Known rows, with every step that occurs
sudagu -> goga -> dovu -> kize: [ 1.848 -2.322 -1.717  3.087 -0.406 -0.059 -1.336 -2.914 -0.493  0.726
 -1.439 -3.987  3.706 -2.025 -0.052 -0.651  1.706  1.871  2.767  1.113]
pavan -> kize -> sudagu: [ 2.314 -0.354  1.378  0.631 -0.714  1.021  4.185 -1.400  0.113  1.683
  1.789 -1.598 -0.088  3.463 -1.561 -2.796  1.100 -2.025  2.574 -0.724]
pavan -> kize -> dufuz -> goga -> dovu: [ 0.670 -1.207  1.064 -1.451  2.217  4.058  3.474 -2.459 -2.097  0.500
  1.180 -2.021 -0.922  0.245 -2.277 -1.042  1.139 -5.394  2.948 -3.003]
kize -> sudagu -> goga: [ 3.052 -1.547 -0.513  1.768 -4.059 -1.410 -0.406 -3.546  1.951  2.000
  0.428 -3.601  1.948  2.330  1.208 -0.953  2.448 -0.010  2.866  0.320]
pavan -> kize -> dovu -> goga: [ 3.226 -0.718  0.771 -1.361  1.808  0.908  3.686 -0.137 -1.165  0.879
  1.957 -2.786  1.752  0.848 -3.306 -4.632  0.371 -0.715  1.613 -0.342]
sudagu -> kize -> dovu -> goga: [ 0.519 -3.248 -0.510 -1.128 -1.332 -3.264  1.306 -1.045 -2.137  1.797
 -0.856 -3.602  5.198  3.114 -0.921 -2.805  2.651  2.396  2.817 -2.060]
pavan -> kize -> dufuz: [ 1.613 -0.015  1.173 -0.014  1.670  2.823  3.853 -1.420 -0.907  1.134
  0.544 -2.366 -1.518  0.103 -1.652 -1.602  0.405 -4.085  3.997 -3.198]
goga -> pavan -> kize -> sudagu: [ 1.181 -1.404  4.116  0.216 -1.452 -0.128  4.977 -0.242 -1.691  3.615
  1.289  0.519  0.395  1.695 -2.091  1.448  1.316 -3.780  1.244  2.112]
goga -> sudagu: [ 2.536 -0.173 -1.542  1.270 -2.764  1.126 -0.319 -1.668 -1.130  1.987
 -1.955 -0.762  1.072  2.763 -2.149 -4.751  5.534  0.073  2.810 -0.911]
dufuz -> goga -> pavan: [-0.205 -3.401  4.517 -2.348 -1.095  1.289 -0.484 -2.388 -3.089  1.810
 -0.784  0.006  0.571  1.591 -2.260 -0.714  2.316 -4.548 -2.410  0.624]
dovu -> kize -> pavan: [ 0.648 -0.404  1.692  3.172 -0.257 -1.348 -0.418  0.058 -0.281  1.637
 -4.721  1.607 -1.321 -1.723 -0.072 -0.274  4.632  1.013  3.088  1.498]
dovu -> kize: [ 1.134 -1.276  1.246  2.311 -0.230 -1.558 -1.629 -1.238 -0.450  1.423
 -3.764 -0.551 -0.528  1.313 -0.120 -1.893  3.305  1.387  1.827  1.446]
sudagu -> kize -> dovu: [ 0.483 -3.968 -0.279  0.185 -1.592 -2.443  1.898 -0.731 -1.045  1.874
 -0.642 -4.158  4.894  3.607 -1.937 -2.742  2.712  2.228  1.403 -3.285]
sudagu -> kize -> dovu -> goga -> pavan: [ 0.068 -3.439  0.450 -1.242 -1.551 -3.557  2.126 -0.768 -2.714  2.517
 -0.665 -2.903  5.219  2.686 -1.027 -1.222  2.692  1.569  2.545 -0.993]
kize -> dufuz: [ 2.194 -1.076 -0.087 -0.585  0.005  0.652  0.007 -2.205 -0.310  0.977
 -1.903 -2.091 -1.097 -0.437 -0.601 -0.372  2.220 -3.048  4.322 -3.894]
goga -> sudagu -> kize -> dufuz: [-0.058 -0.948 -2.077  1.017 -3.132  0.385  1.026 -2.576 -2.004  2.833
 -2.347 -1.967  1.726  3.434 -0.182 -1.458  6.580 -0.976  5.778 -3.167]
dufuz -> goga -> sudagu -> kize: [-1.156 -2.685  0.723 -1.227 -2.566  2.091 -1.163 -3.773 -3.069  1.641
 -1.551 -1.523  1.719  4.462 -1.210 -3.507  5.613 -2.543  0.401 -1.890]
kize -> sudagu: [ 3.104 -1.501  0.156  0.311 -3.392 -1.849  0.316 -2.308  1.056  1.821
  0.044 -1.068  0.930  4.360 -0.509 -1.962  3.220 -0.153  2.385 -0.295]
sudagu -> goga -> pavan -> kize -> dovu: [ 2.117 -2.069  2.002  2.018 -1.184  0.966  2.125 -1.394 -0.220  2.726
  1.099 -4.420  2.961 -2.187 -0.989  0.326 -0.185 -1.727  0.779  1.494]
dufuz -> goga -> pavan -> kize: [-0.482 -2.864  4.978 -2.201 -0.258  2.530  1.381 -2.115 -3.342  1.863
  0.402 -0.148  0.087  1.618 -2.490 -0.785  1.658 -5.540 -2.014  0.553]
sudagu -> goga: [ 2.593 -1.446 -0.033  2.616 -1.686  0.274 -1.591 -2.624  0.513  1.010
 -1.191 -5.091  2.570 -1.322  0.424 -2.715  0.165  0.881  1.644 -0.811]
pavan -> kize: [ 2.035 -0.312  1.816  0.777  1.196  2.018  3.579 -0.384 -1.131  0.912
  0.605 -1.946  0.027  1.436 -2.573 -4.318 -0.240 -1.440  1.652 -1.743]

Rows
[ 0.757 -1.122  3.952 -0.270  0.169  1.089  4.788 -0.209 -2.410  3.187
  0.341  0.075 -0.589 -0.611 -2.144  2.222  0.803 -5.210  2.319  0.394] => goga -> pavan -> kize -> dufuz
[ 0.706 -2.657 -0.325 -2.623  0.865  2.378 -0.590 -3.889 -2.030  0.191
 -0.891 -1.567 -0.295 -0.254 -1.565  0.319  3.117 -4.967  2.791 -3.547] => kize -> dufuz -> goga -> dovu
[ 1.025 -1.622  1.372  3.051 -2.851 -2.382 -0.847 -2.697  0.790  3.103
 -2.078 -1.146  0.275  1.608  2.035  2.013  4.215  0.025  2.799  3.779] => dovu -> kize -> sudagu -> goga -> pavan
[-1.437 -2.248  0.930 -0.813 -2.679  2.187 -0.612 -3.105 -2.990  1.717
 -1.936 -0.535  1.270  3.090 -1.255 -2.832  6.243 -2.753  0.931 -1.807] => dufuz -> goga -> sudagu -> kize -> pavan
[ 0.083 -1.134 -1.623  1.625 -3.598 -0.041  0.883 -1.938 -2.221  2.718
 -2.267 -1.615  2.725  4.328 -0.942 -3.467  6.009  0.845  4.134 -2.126] => goga -> sudagu -> kize
[ 3.365 -1.466  0.974  0.010  1.512  1.841  4.140  0.162 -0.003  1.006
  2.093 -3.261  1.462  1.338 -4.387 -4.618  0.390 -0.909  0.243 -1.527] => pavan -> kize -> dovu
[ 0.436  0.749 -1.168 -1.052 -2.227 -1.953  0.149 -1.638 -3.905  1.891
 -2.975  0.405  2.342  1.083  0.918 -3.008  5.148  0.989  6.510  0.603] => dovu -> goga -> sudagu -> kize -> pavan
[ 3.129 -0.305  0.003 -1.130  1.141  1.459  3.721 -0.389 -1.297  1.313
  1.870 -2.444  1.857  1.364 -3.385 -4.826  1.834 -0.906  2.258  0.005] => pavan -> kize -> dovu -> goga -> sudagu
[ 1.057 -1.306  4.531  0.167 -0.160  0.640  4.523  0.406 -2.522  3.069
  0.432  0.338  0.437  0.234 -2.817  0.422  0.390 -3.361  0.659  1.410] => goga -> pavan -> kize
[ 0.681  0.294 -1.417 -1.559 -2.243 -1.951 -0.395 -2.235 -3.956  1.874
 -2.464 -0.628  2.786  2.484  0.923 -3.702  4.443  1.195  5.904  0.531] => dovu -> goga -> sudagu -> kize
[ 0.570 -0.305  1.276 -0.977  1.062  4.431  3.130 -2.627 -1.689  1.264
  0.686 -2.046 -1.743  1.076 -1.674 -1.643  2.375 -5.867  3.289 -2.899] => pavan -> kize -> dufuz -> goga -> sudagu
[ 1.562 -1.331  0.852  2.131 -2.118 -2.586 -0.999 -2.324  0.690  2.186
 -2.600 -0.110 -0.627  3.326  0.938 -0.278  4.700  0.837  2.763  2.337] => dovu -> kize -> sudagu
[ 0.103 -3.388  4.646 -2.567 -0.053  2.371  1.690 -1.795 -2.711  1.954
  1.204 -0.787  0.877  1.563 -3.396 -0.981  1.979 -5.291 -2.803  0.626] => dufuz -> goga -> pavan -> kize -> dovu
[ 1.486 -1.299  0.386  3.181 -2.489 -2.158 -1.616 -3.001  1.394  2.355
 -2.306 -1.992  0.198  2.090  2.163  0.457  4.160  0.900  3.020  2.943] => dovu -> kize -> sudagu -> goga
[ 2.417  0.983 -1.320 -1.708 -1.527 -1.159 -1.323 -2.065 -3.242  1.352
 -2.264  0.009  1.558  1.322  0.042 -4.504  4.143  0.746  5.072  1.307] => dovu -> goga -> sudagu
[ 0.645 -1.446 -0.143 -1.946 -0.899  3.056 -1.140 -4.121 -1.491  1.265
 -1.589 -1.787 -1.475  1.006 -0.672 -0.571  4.923 -5.664  3.157 -3.361] => kize -> dufuz -> goga -> sudagu
[ 0.740 -2.083  1.065 -2.361  0.144  2.154 -1.253 -3.724 -1.199  0.709
 -1.445 -2.104 -1.475  0.355 -0.550 -0.234  2.838 -5.374  2.315 -3.805] => kize -> dufuz -> goga
[ 4.269 -1.433 -1.913 -2.142 -0.813 -1.181 -0.285 -1.021 -0.852  1.271
  0.123 -2.368  3.612  1.275 -3.160 -4.803  4.237  1.402  1.787  0.727] => kize -> dovu -> goga -> sudagu
[ 1.546 -1.874 -1.655  3.566 -0.414  0.096 -0.778 -2.244 -0.426  0.731
 -1.868 -2.968  3.308 -3.478 -0.101  0.104  2.253  1.674  3.472  1.172] => sudagu -> goga -> dovu -> kize -> pavan
[ 3.767 -2.364  0.549 -2.703 -0.195 -2.284  0.776 -0.107 -1.404  1.817
  0.520 -1.746  3.687 -0.044 -3.289 -2.308  2.264  0.407  0.504  1.883] => kize -> dovu -> goga -> pavan
[ 1.320  0.127  2.838 -2.387  0.205 -1.533  2.149 -0.570 -4.209  2.167
 -0.562  0.785  1.128 -0.309 -0.361 -0.950  0.432 -1.759  3.506  3.049] => dovu -> goga -> pavan -> kize
[ 1.925 -2.154  3.841 -0.297  0.069  0.392  4.917  0.792 -1.788  3.146
  1.520 -0.567  1.472  0.249 -4.023  0.113  0.805 -3.054 -0.203  1.645] => goga -> pavan -> kize -> dovu
[ 2.565 -2.341 -2.025  2.164 -0.703  0.470 -0.821 -2.790 -0.661  0.328
 -0.379 -4.601  4.403 -1.984 -0.995 -1.802  0.626  1.541  2.492 -0.401] => sudagu -> goga -> dovu
[ 1.754 -1.990  1.907  2.231 -2.229 -0.126 -0.060 -1.951 -0.577  2.542
 -0.741 -3.607  2.678 -2.181  0.226  0.596  0.243 -0.940  1.141  1.428] => sudagu -> goga -> pavan
[-0.095 -3.601  0.787 -1.599  0.750  1.458 -1.882 -3.421 -3.013 -0.154
 -1.408 -0.295  1.456  1.632 -2.480 -2.125  3.734 -1.751 -0.621  0.350] => dufuz -> goga -> dovu -> kize
[-2.183 -3.206  0.774 -0.940 -1.446 -0.294  0.721 -3.300 -2.606  1.762
 -1.973 -3.303  1.626  2.795  0.877  0.301  3.214 -2.567  3.817 -4.953] => sudagu -> kize -> dufuz -> goga
